What can hang from each mark
Z194: Z219 Z435
Z27: Z53 Z134
Z417: Z134 Z194
Z219: Z544
Z134: Z417
Z53: Z27 Z840
Z544: Z219
Z248: Z417 Z840
Z840: Z53 Z194

Each row was made from one small tree. Brackets hold a mark, then the marks that hang from it, in the order of their numbers. Every link used is in the known rows. Write each row's tree.
Known rows
{Z27 Z53}: [ 22 -10   2   6  15 -14 -13 -12  26 -14   4  -4  -1 -16   0   8 -13 -15
   9  13]
{Z248 {Z417 Z134} {Z840 Z53}}: [ -8 -60 -20  11 -21 -24 -28  20 -48 -21 -36  19  41   8  -4 -31 -26 -15
  21  21]
{Z840 {Z53 {Z27 {Z134 Z417}}} {Z194 {Z219 Z544} Z435}}: [-14  20 -16 -23 -10  35  10  17  11   2  -2  10 -10  -9  30   8   7  17
  -5 -25]
{Z248 Z417 {Z840 {Z53 {Z27 Z134}} {Z194 Z219}}}: [-26 -33 -28   2 -30 -18  -8  34 -32 -15 -23  19  34   2  -4 -15 -15  -3
   3  -1]
{Z544 Z219}: [ 38   3  36  35   4 -25  -6 -26  20   8  25  -1  -5  21 -19  22   6 -21
  -1  22]
{Z248 {Z840 Z53}}: [ 14 -31 -20  17  -5 -29   6  -3   4 -20   1  27  20   7  15  10 -40 -12
  17   8]
{Z248 {Z417 Z134 {Z194 {Z219 Z544} Z435}} Z840}: [  5 -22  19  25 -10 -19 -14   8 -40   2 -16  13   9  11 -13 -29   9   3
  -6  11]
{Z53 {Z27 Z134} {Z840 {Z194 {Z219 Z544}}}}: [-34  17 -16 -31  -5   9   5   6  13   6  19  -9 -17  -6   6  11  -1   5
  -5  -9]
{Z27 {Z53 Z840} {Z134 {Z417 {Z194 {Z219 Z544} Z435}}}}: [-24  23  -4 -44   5  15  -8 -21  -3  -4  -6 -36 -18 -17   6 -26 -13   4
  21  -4]
{Z840 {Z53 Z27}}: [ 13 -38 -21  -3   7  -1 -20   1   3 -13 -12  13  23  -1  28  14 -29  -7
  10   6]
{Z248 Z417 {Z840 {Z194 Z435}}}: [ -2 -34 -14  13  -9 -24  10  29  -7  -5 -19  18  22   2 -14  -8  13 -12
   0   4]
{Z53 {Z27 {Z134 Z417}} {Z840 {Z194 Z219}}}: [-46  21 -23 -43  -4  25  10   6   7   3   4 -19 -11  -8   5  -1  -4   5
   2 -14]
{Z417 Z134 {Z194 Z219 Z435}}: [ 25  34  27  24  27  33   7 -10   6  13  -4  16 -26  -1  -1  -4  33  22
 -37 -10]
{Z417 Z194}: [ 44   7  24  29  23 -11  11 -23  17  13   8   2  -3   5 -18  28  23   9
 -22  -4]
{Z194 {Z219 Z544}}: [ 29  52  57  42  17  -8   3 -12  38  19  72 -16 -39  22   0  25   7 -14
  -7  23]
{Z417 Z134 {Z194 Z435}}: [ 30   3  12  13  27  21   2 -12   1   6 -29  15 -10  -6  -7  -5  35  20
 -23 -10]
{Z219 Z544}: [ 39   8  45  27  11 -30  -8 -18  27  13  45 -21 -21  18 -10  26  11 -17
  18  26]
{Z840 Z194}: [ 20  23   4  19   8   0  31   6  43   8  16   7  -9  -3 -25  38  35  -1
 -17 -11]
{Z248 {Z417 Z194} {Z840 Z53}}: [ 11 -58 -12  20 -19 -37 -13   4 -44  -8 -25  23  45  10  -4  -7 -19  -3
   1   8]

Write each row's tree
[ -9 -25 -15  20 -29 -22   5  25 -22  -7  -1  27  29   7  -4   0 -12  -8
  -5   3] : {Z248 Z417 {Z840 Z53 {Z194 Z219}}}
[-33   2 -15 -40   8  16  -8  -7  -7   2  -5 -26  -4  -1  11 -11 -18   2
  10  -2] : {Z53 {Z27 {Z134 {Z417 {Z194 Z219}}}} Z840}
[ 29  36  42  26  19  22   2 -17   3  19  10   9 -33   3  -2  -1  35  21
 -29  -6] : {Z417 Z134 {Z194 {Z219 Z544} Z435}}
[-11  26  -1 -30  18  21 -10  -8   6 -13 -30 -38 -13 -18  -7 -32   1   6
  19  -6] : {Z27 Z53 {Z134 {Z417 {Z194 Z219 Z435}}}}
[ 15  28  -1  11  -4  23  27   6  31  12  33  32 -17  -4  30  36  11   9
 -24 -17] : {Z840 Z53 {Z194 {Z219 Z544} Z435}}
[-20   1 -26 -33  13  -2 -14  -4  14 -20 -10 -20  -5 -21   1 -14 -22 -11
  19   9] : {Z27 {Z53 Z840} Z134}
[-15 -27 -13  10 -32  -7  -5  28 -36  -8 -17  32  19   2   2 -21  -2   0
   0   2] : {Z248 {Z417 Z134} {Z840 Z53 {Z194 {Z219 Z544} Z435}}}
[ -1   7 -18  -9  11  10  34  -4  35  14  28  19 -13  -8  15  33   8  -6
 -19  -7] : {Z53 {Z840 {Z194 Z435}}}
[-15  12  -9 -33  14   9 -18  -3   9 -22 -32 -48  -4 -16 -16 -33  -8  -9
  40   6] : {Z27 Z53 {Z134 Z417}}
[-42  22 -12 -42  -9  18   7   1   4   7  14 -24 -16  -4   4   1  -2   5
   7 -11] : {Z53 {Z27 {Z134 Z417}} {Z840 {Z194 {Z219 Z544}}}}
[-22 -32 -17   3 -36 -25 -11  30 -34 -11 -13  14  28   6  -5 -12 -13  -3
   8   2] : {Z248 Z417 {Z840 {Z53 {Z27 Z134}} {Z194 {Z219 Z544}}}}
[ 23  36  42   8  19  19  13 -26  11  22  17 -29 -23  12   0   2  18   5
   3  -3] : {Z134 {Z417 {Z194 {Z219 Z544} Z435}}}
[  1 -23   8  24  -4 -12 -10  13 -38  -2 -25  18  14   8 -12 -32   7   3
 -11   8] : {Z248 {Z417 Z134 {Z194 Z219 Z435}} Z840}
[ -5 -27 -26 -22   6  10 -22   5  -5 -18 -29  -9  21  -1  20  -6 -27  -4
  25   3] : {Z840 {Z53 {Z27 {Z134 Z417}}}}
[ -1  11 -17   4 -13  19  13  12  17  -1  13  28   4  -8  18  34  -2  12
 -23 -21] : {Z840 {Z53 Z27} {Z194 Z219}}
[-16 -17 -26 -23  -3   1  10  -1  15   5  11  11   2 -12  11  27  -6   0
 -10 -10] : {Z53 Z27 {Z840 Z194}}
[-35  14 -22 -38   3  20   8  11  17   6  11  -2 -20 -10  20   5   2   6
  -8 -12] : {Z53 {Z27 Z134} {Z840 {Z194 {Z219 Z544} Z435}}}
[ 20  38  38  13  16  16  14 -26   9  17  16 -31 -14  13 -14   6  14   3
   0  -3] : {Z134 {Z417 {Z194 Z219}}}
[ 15 -42   6  27  -7 -42  -7   4 -30  -2 -17   7  30  12 -25  -9   1  -6
  -1  12] : {Z248 {Z417 Z194} Z840}
[ -2 -36  -3  23 -24 -18 -19   7 -56  -9 -25  26  32   9  -7 -24 -15   5
  -6   6] : {Z248 {Z417 Z134 {Z194 Z219}} {Z840 Z53}}
[ 23  39  48  14  10   8  11 -31   7  21  25 -36 -19  16 -15   9  16   4
   6   0] : {Z134 {Z417 {Z194 {Z219 Z544}}}}
[-35  31 -14 -49  -3  21   2  -7   9  -7  -2 -34 -21 -22   3 -20  -7   0
  23  -7] : {Z27 {Z53 {Z840 {Z194 {Z219 Z544} Z435}}} {Z134 Z417}}
